What can hang from each mark:
Q_50: Q_324
Q_812: Q_50 Q_534 Q_549
Q_534: Q_50 Q_324 Q_549
Q_635: Q_324 Q_534
Q_549: Q_635
Q_324: Q_549 Q_812

Every row comes from one small tree of marks. The marks that hang from a mark follow it in brackets, in the order of their numbers. Every link used is in the known rows. Which tree was each row made from?
Known rows:
Q_534{Q_50 Q_324{Q_812} Q_549}: | -2.71 |  0.65 | -1.44 | -4.88 |  0.79 |  0.94 | -0.07 | -1.18 | -1.17 | -3.41 | -0.94 |  0.15 | -1.83 | -1.19 | -0.79 | -0.07 |  3.98 | -0.15 |  5.42 |
Q_635{Q_534{Q_50 Q_324{Q_812} Q_549}}: | -2.83 | -1.69 | -2.05 | -3.44 |  1.01 |  2.35 |  0.14 | -1.85 | -0.11 | -3.21 | -0.76 |  0.82 | -0.77 | -0.98 |  0.24 | -1.14 |  3.43 | -0.97 |  7.13 |
Q_534{Q_50}: | -2.08 |  1.34 |  0.05 | -1.35 |  0.81 |  0.25 |  1.29 | -0.62 |  0.89 | -1.15 | -0.27 |  0.82 | -1.06 |  0.84 | -2.23 |  0.91 |  0.13 | -1.48 |  0.75 |
Q_324{Q_812{Q_549}}: |  1.64 | -1.09 | -1.82 | -0.11 |  0.40 | -0.58 |  0.35 |  0.35 | -0.74 | -4.23 |  0.63 | -1.22 | -0.23 | -0.28 |  2.03 | -0.92 |  2.77 |  3.84 |  2.47 |
Q_635{Q_534{Q_549}}: | -0.69 | -3.26 | -1.35 |  0.21 |  0.58 |  0.95 | -0.25 | -2.46 |  0.54 | -1.53 | -1.02 |  0.00 |  0.19 | -2.05 |  0.66 | -1.49 |  1.06 | -0.44 |  3.56 |
Q_324{Q_549{Q_635} Q_812{Q_50}}: |  2.38 |  1.18 | -1.89 |  0.45 | -0.40 |  3.34 |  2.67 |  0.96 | -0.76 | -4.70 | -3.01 | -1.58 | -0.23 |  1.72 | -1.23 |  1.32 |  0.10 |  3.59 |  3.53 |
Q_635{Q_324 Q_534{Q_50}}: | -1.35 |  1.03 | -1.29 |  0.20 | -0.14 |  2.19 | -0.65 | -1.03 | -0.33 | -0.69 |  0.25 |  0.73 | -0.09 |  1.72 | -1.76 | -1.45 |  0.68 | -3.35 |  3.29 |
Q_534{Q_50 Q_324{Q_812} Q_549{Q_635}}: | -2.56 |  0.07 | -1.70 | -5.14 |  0.62 |  2.58 |  0.41 | -0.98 | -1.42 | -4.90 | -1.74 |  0.29 | -1.82 | -1.81 | -1.73 | -0.33 |  3.12 | -0.20 |  5.17 |
Q_812{Q_534{Q_50} Q_549{Q_635}}: | -0.93 | -1.59 | -1.35 | -0.41 |  0.86 |  2.50 |  2.96 | -0.64 | -1.23 | -6.74 | -1.04 |  1.11 | -3.52 | -3.29 | -1.95 |  1.19 |  2.24 |  0.93 |  2.02 |
Q_812{Q_50{Q_324} Q_549}: |  0.50 |  1.74 | -3.02 |  2.67 | -0.57 | -0.26 |  1.24 | -2.21 | -3.08 | -1.33 |  1.41 |  0.18 | -1.57 |  0.69 | -2.27 |  0.38 | -0.57 |  2.01 |  2.62 |
Q_549{Q_635}: |  0.30 | -0.70 | -0.29 | -0.79 | -0.06 |  1.59 |  0.25 |  0.23 | -0.31 | -1.52 | -1.01 |  0.21 | -0.29 | -0.64 | -1.11 | -0.12 | -0.91 | -0.12 | -0.50 |
Q_812{Q_534 Q_549{Q_635}}: |  0.66 | -2.61 | -1.66 |  1.08 |  0.37 |  2.50 |  2.10 | -0.35 | -2.11 | -5.69 | -0.67 |  0.22 | -2.45 | -4.04 |  0.14 |  0.65 |  2.33 |  2.36 |  1.43 |
Q_50{Q_324{Q_549{Q_635} Q_812}}: |  1.32 |  2.48 | -3.37 | -1.44 |  0.49 |  2.67 |  0.92 |  0.60 | -2.41 | -3.11 | -0.42 | -0.64 | -0.84 |  2.01 | -0.34 | -1.92 |  0.69 |  3.85 |  2.55 |
Q_812{Q_50 Q_549}: |  0.63 | -0.33 | -1.03 |  3.37 | -0.11 | -0.56 |  1.28 | -1.20 | -1.35 | -2.38 | -0.01 | -0.48 | -0.70 | -0.43 | -1.70 |  1.37 |  0.22 |  1.40 |  2.22 |
Q_635{Q_534{Q_324 Q_549}}: | -2.04 | -2.56 | -1.08 | -1.05 |  0.81 |  1.81 | -0.99 | -1.97 | -0.70 | -0.48 | -0.14 |  0.27 | -0.17 | -2.25 |  0.83 | -1.62 |  2.34 | -1.42 |  5.17 |
Q_324{Q_549{Q_635} Q_812{Q_534{Q_50}}}: |  0.43 |  0.46 | -2.36 | -2.31 |  0.38 |  4.47 |  3.87 |  1.09 | -0.47 | -7.00 | -3.29 | -0.27 | -2.52 | -0.45 | -0.86 |  1.13 |  2.82 |  2.84 |  3.83 |
Q_812{Q_534}: |  0.32 | -1.28 | -0.47 | -0.09 | -0.94 |  2.01 |  1.93 |  0.02 | -0.81 | -1.84 | -0.63 |  0.78 | -1.56 | -1.95 |  0.58 |  1.39 |  1.56 |  0.51 |  1.00 |
Q_635{Q_324{Q_549 Q_812} Q_534{Q_50}}: | -0.29 |  1.87 | -2.79 |  0.16 |  0.52 |  2.90 |  0.18 |  0.56 | -0.41 | -3.79 | -0.85 | -1.11 |  0.00 |  3.04 | -0.53 | -2.10 |  2.71 | -0.06 |  6.23 |

Write each row's tree:
|  2.29 |  1.46 | -2.07 |  1.30 | -0.19 |  1.84 |  2.28 |  0.76 | -0.59 | -3.22 | -2.01 | -1.71 |  0.07 |  2.11 | -0.29 |  1.40 |  0.77 |  3.44 |  3.93 |
Q_324{Q_549 Q_812{Q_50}}
|  2.55 |  1.25 | -3.08 |  2.40 | -1.07 |  3.41 |  0.33 |  0.28 | -1.55 | -2.50 | -1.26 | -1.68 |  0.84 |  2.98 |  0.02 | -0.79 |  1.46 |  1.22 |  5.77 |
Q_635{Q_324{Q_549 Q_812{Q_50}} Q_534}
|  1.20 |  1.26 | -3.67 | -2.29 | -1.07 |  2.64 |  1.50 | -0.52 | -2.16 | -1.97 |  1.26 |  1.46 | -1.69 | -0.03 |  1.11 |  0.08 |  2.49 |  3.17 |  2.55 |
Q_50{Q_324{Q_812{Q_534}}}
|  0.38 |  3.81 | -2.51 |  2.15 | -0.34 |  1.36 |  1.32 | -1.44 | -2.40 |  0.29 | -0.38 | -0.49 | -1.04 |  2.45 | -2.86 |  0.97 | -1.46 |  1.36 |  2.56 |
Q_812{Q_50{Q_324{Q_549}}}
|  0.34 |  0.64 | -1.49 |  0.12 | -0.40 |  1.10 |  0.39 |  0.38 | -2.56 | -2.75 |  1.00 | -0.35 | -0.36 | -0.19 |  0.33 |  0.88 |  2.68 |  2.38 |  4.87 |
Q_534{Q_324{Q_812{Q_50 Q_549}}}
| -0.20 | -0.03 | -1.24 | -0.94 |  0.63 |  0.45 | -0.71 |  1.26 | -2.27 | -2.71 |  1.47 | -0.71 | -0.23 | -0.77 |  1.92 | -1.26 |  3.90 |  2.57 |  3.80 |
Q_534{Q_324{Q_812{Q_549}}}
|  0.58 |  2.28 | -1.29 |  0.21 | -0.19 |  2.48 |  1.20 |  1.45 | -1.93 | -1.78 | -0.99 | -1.51 | -0.13 |  1.48 |  0.01 |  0.88 |  1.76 |  2.02 |  5.05 |
Q_534{Q_324{Q_549 Q_812{Q_50}}}
| -3.66 |  3.35 |  0.25 | -1.46 |  2.02 |  0.98 |  0.27 |  0.78 | -1.06 | -1.20 | -0.56 | -0.76 | -1.55 |  1.13 | -2.34 |  0.01 |  1.47 | -1.21 |  3.65 |
Q_534{Q_50 Q_324{Q_549}}
|  1.98 | -1.87 | -1.99 | -0.61 |  0.38 |  0.70 |  1.01 |  0.61 | -1.04 | -5.46 | -0.32 | -0.79 | -0.45 | -0.99 |  1.02 | -1.10 |  2.35 |  3.88 |  2.00 |
Q_324{Q_812{Q_549{Q_635}}}
|  0.20 |  1.11 | -2.27 | -1.44 |  0.73 |  2.64 |  3.16 |  0.75 | -0.21 | -5.81 | -2.19 | -0.57 | -2.23 |  0.08 | -0.16 |  1.33 |  3.66 |  2.64 |  4.33 |
Q_324{Q_549 Q_812{Q_534{Q_50}}}
| -2.36 |  2.91 | -1.16 | -2.80 |  1.71 |  1.91 |  0.86 |  1.62 | -0.80 | -3.00 | -0.75 | -0.84 | -1.30 |  1.63 | -0.85 | -0.28 |  3.27 |  0.73 |  5.20 |
Q_534{Q_50 Q_324{Q_549 Q_812}}
|  2.62 | -0.13 | -2.77 |  0.53 | -1.37 |  5.27 |  4.39 |  0.71 | -1.70 | -6.11 | -3.59 | -0.50 | -1.53 | -0.52 | -0.89 |  2.51 |  1.33 |  4.03 |  4.35 |
Q_324{Q_549{Q_635} Q_812{Q_50 Q_534}}
|  0.48 |  1.61 | -3.03 |  1.97 | -0.20 |  3.85 |  1.80 | -1.51 | -2.01 | -0.68 | -1.38 |  0.63 | -0.58 |  1.79 | -2.97 |  0.23 | -2.20 |  0.67 |  3.70 |
Q_812{Q_50{Q_324{Q_549{Q_635{Q_534}}}}}
|  1.59 | -2.21 | -2.56 | -2.29 | -0.77 |  1.99 |  2.09 | -0.89 | -0.67 | -5.14 | -1.59 | -0.06 | -1.73 | -3.10 |  1.97 |  0.85 |  4.06 |  3.19 |  3.85 |
Q_324{Q_812{Q_534{Q_549}}}
| -2.47 |  1.07 | -3.12 | -3.57 |  0.95 |  1.46 |  0.84 | -3.30 | -1.66 | -3.12 | -1.20 |  1.13 | -2.97 | -0.74 | -3.95 | -0.84 |  0.19 | -0.79 |  2.50 |
Q_534{Q_50{Q_324} Q_549{Q_635}}
| -1.70 | -0.44 | -0.71 |  0.82 |  1.16 |  2.73 | -0.44 |  0.67 | -0.76 |  0.23 | -0.24 | -0.36 |  0.40 |  0.13 |  1.11 | -1.60 |  1.33 | -0.68 |  4.83 |
Q_635{Q_534{Q_324{Q_549}}}
| -1.13 |  1.80 | -3.48 | -2.64 |  1.00 |  1.14 |  1.21 | -1.04 | -1.82 | -4.60 |  0.68 |  0.84 | -2.31 |  1.04 | -2.04 | -0.82 |  1.32 |  1.98 |  2.69 |
Q_534{Q_50{Q_324{Q_812{Q_549{Q_635}}}}}
|  2.57 |  0.13 | -3.01 |  0.41 | -1.21 |  1.59 |  0.02 |  0.76 | -3.05 | -5.15 |  0.73 | -1.17 | -1.22 | -1.02 |  1.48 | -0.61 |  4.71 |  3.11 |  3.17 |
Q_635{Q_324{Q_812{Q_534 Q_549}}}
|  2.89 |  1.33 | -2.17 | -0.27 | -2.57 |  3.06 |  0.07 |  0.92 | -2.32 | -3.09 | -1.41 | -0.34 |  0.06 |  1.49 | -1.91 |  0.28 |  0.20 |  0.58 |  1.71 |
Q_549{Q_635{Q_324{Q_812{Q_50}}}}
| -1.11 |  1.55 | -0.10 | -0.49 |  1.36 |  2.90 | -0.25 |  1.53 | -2.24 | -1.23 | -1.15 | -1.52 | -0.51 | -0.08 | -0.81 | -0.82 |  0.63 |  0.25 |  2.34 |
Q_534{Q_324{Q_549{Q_635}}}
| -1.48 | -1.87 | -0.13 | -0.80 |  0.32 |  3.93 | -0.38 |  0.30 | -0.71 | -0.46 | -0.22 |  1.36 |  0.34 | -1.14 |  0.09 | -1.33 | -0.10 | -2.03 |  2.60 |
Q_549{Q_635{Q_534{Q_324}}}
|  3.14 |  3.21 | -2.68 |  1.65 | -1.39 |  1.92 |  0.27 |  1.01 | -2.31 | -2.52 | -1.38 | -2.34 |  0.05 |  3.37 | -1.21 |  0.09 |  1.52 |  1.82 |  3.91 |
Q_635{Q_324{Q_549 Q_812{Q_50}}}
| -0.19 | -0.54 | -1.37 |  2.37 | -0.99 |  2.36 |  2.27 | -0.78 | -3.48 | -3.00 |  0.38 |  0.68 | -2.56 | -3.15 | -0.60 |  2.82 |  2.53 |  1.06 |  4.35 |
Q_812{Q_50 Q_534{Q_324} Q_549}
|  2.49 | -0.08 | -2.72 |  1.34 | -2.50 |  3.13 | -0.04 | -0.41 | -1.17 | -1.43 |  0.12 |  0.23 |  1.50 |  2.14 | -0.01 | -0.28 |  1.21 | -0.14 |  4.80 |
Q_635{Q_324{Q_812{Q_50}} Q_534}
| -1.07 | -0.11 | -1.05 | -0.63 | -0.25 |  3.54 | -0.25 | -0.54 | -0.80 | -2.12 | -0.81 |  1.06 | -0.43 |  1.07 | -2.34 | -1.41 | -0.13 | -3.18 |  2.46 |
Q_549{Q_635{Q_324 Q_534{Q_50}}}
| -1.22 |  4.12 | -3.48 | -2.28 |  1.26 |  1.10 |  1.53 | -0.56 | -1.19 | -2.99 |  0.11 | -0.39 | -1.60 |  3.07 | -1.62 | -0.66 |  1.44 |  2.00 |  3.41 |
Q_534{Q_50{Q_324{Q_549 Q_812}}}
| -3.19 | -0.98 | -0.42 | -1.95 |  1.01 |  3.87 |  0.68 | -0.26 | -0.40 | -1.45 | -0.66 |  2.09 | -0.50 | -0.56 | -1.56 | -0.57 |  0.01 | -3.18 |  3.38 |
Q_549{Q_635{Q_534{Q_50 Q_324}}}
|  2.09 | -1.08 | -3.46 |  0.70 | -1.92 |  2.54 | -0.29 | -2.01 | -1.45 | -3.23 | -1.52 | -0.44 |  0.27 |  0.47 | -0.31 | -0.79 |  2.13 |  0.22 |  6.27 |
Q_635{Q_324{Q_812{Q_50}} Q_534{Q_549}}
|  1.13 |  1.15 | -3.33 | -0.75 |  0.20 | -0.16 | -0.03 | -0.60 | -2.66 | -2.66 |  2.23 | -0.12 | -0.99 |  0.82 |  1.06 | -1.83 |  2.06 |  4.16 |  2.40 |
Q_50{Q_324{Q_812{Q_549}}}
|  0.14 | -0.21 | -2.26 | -1.70 | -0.58 |  4.02 |  0.20 |  0.28 | -0.46 | -4.04 | -0.94 |  0.97 |  0.14 |  1.24 | -1.21 | -1.51 |  1.05 | -1.35 |  3.74 |
Q_549{Q_635{Q_324{Q_812} Q_534{Q_50}}}
| -1.94 | -1.68 | -0.58 | -1.20 |  0.88 |  2.93 |  1.61 | -0.73 |  0.88 | -2.21 | -1.43 |  1.71 | -0.37 | -0.06 | -1.94 | -0.54 | -0.89 | -1.91 |  2.09 |
Q_549{Q_635{Q_534{Q_50}}}
|  1.63 | -0.49 | -2.78 | -2.19 | -0.85 |  1.86 | -1.07 | -0.84 | -2.35 | -4.56 | -2.23 | -1.07 | -0.84 | -1.23 | -0.56 | -1.59 |  2.28 |  1.25 |  2.94 |
Q_534{Q_549{Q_635{Q_324{Q_812}}}}
| -0.17 |  1.36 | -2.83 |  0.70 |  1.28 |  3.22 |  0.25 | -0.85 | -1.92 | -0.88 | -0.52 |  0.22 | -0.47 |  1.38 | -0.87 | -2.31 | -0.85 |  1.01 |  2.71 |
Q_50{Q_324{Q_549{Q_635{Q_534}}}}
|  2.57 |  0.73 | -2.80 |  1.05 | -0.90 |  3.52 |  3.96 |  0.51 | -1.16 | -4.86 | -2.62 | -0.94 | -1.50 |  0.14 | -0.05 |  2.95 |  2.18 |  4.07 |  4.54 |
Q_324{Q_549 Q_812{Q_50 Q_534}}
|  0.20 | -0.70 | -1.98 | -2.43 | -0.84 |  3.12 |  0.57 | -1.02 | -2.70 | -3.74 | -2.01 | -0.44 | -0.72 | -1.89 | -1.35 |  1.11 |  1.83 |  1.23 |  5.09 |
Q_534{Q_324{Q_812{Q_50}} Q_549{Q_635}}
|  1.46 | -1.10 | -2.24 |  1.22 | -0.56 |  2.84 |  0.55 |  0.50 | -3.45 | -5.75 | -0.53 | -0.59 | -2.29 | -2.97 | -0.54 | -0.48 |  2.61 |  1.54 |  1.74 |
Q_812{Q_534 Q_549{Q_635{Q_324}}}
|  2.93 | -1.96 | -2.82 |  0.59 | -1.48 |  3.56 |  3.58 | -0.02 | -2.00 | -7.03 | -1.56 |  0.44 | -2.11 | -2.26 | -0.37 |  2.34 |  2.42 |  4.24 |  3.62 |
Q_324{Q_812{Q_50 Q_534 Q_549{Q_635}}}
| -2.04 |  1.60 | -2.15 | -1.98 | -0.19 |  2.18 |  2.54 | -1.77 | -1.59 | -1.99 |  0.60 |  2.02 | -3.30 | -0.57 | -2.28 |  1.61 |  1.31 | -0.44 |  1.71 |
Q_812{Q_534{Q_50{Q_324}}}
| -3.10 |  0.86 | -0.02 | -2.48 |  0.09 |  2.82 |  1.78 |  0.09 | -1.40 | -1.72 | -0.20 |  1.61 | -2.73 | -2.02 | -1.16 |  2.17 |  2.71 | -1.82 |  3.04 |
Q_812{Q_534{Q_50 Q_324}}
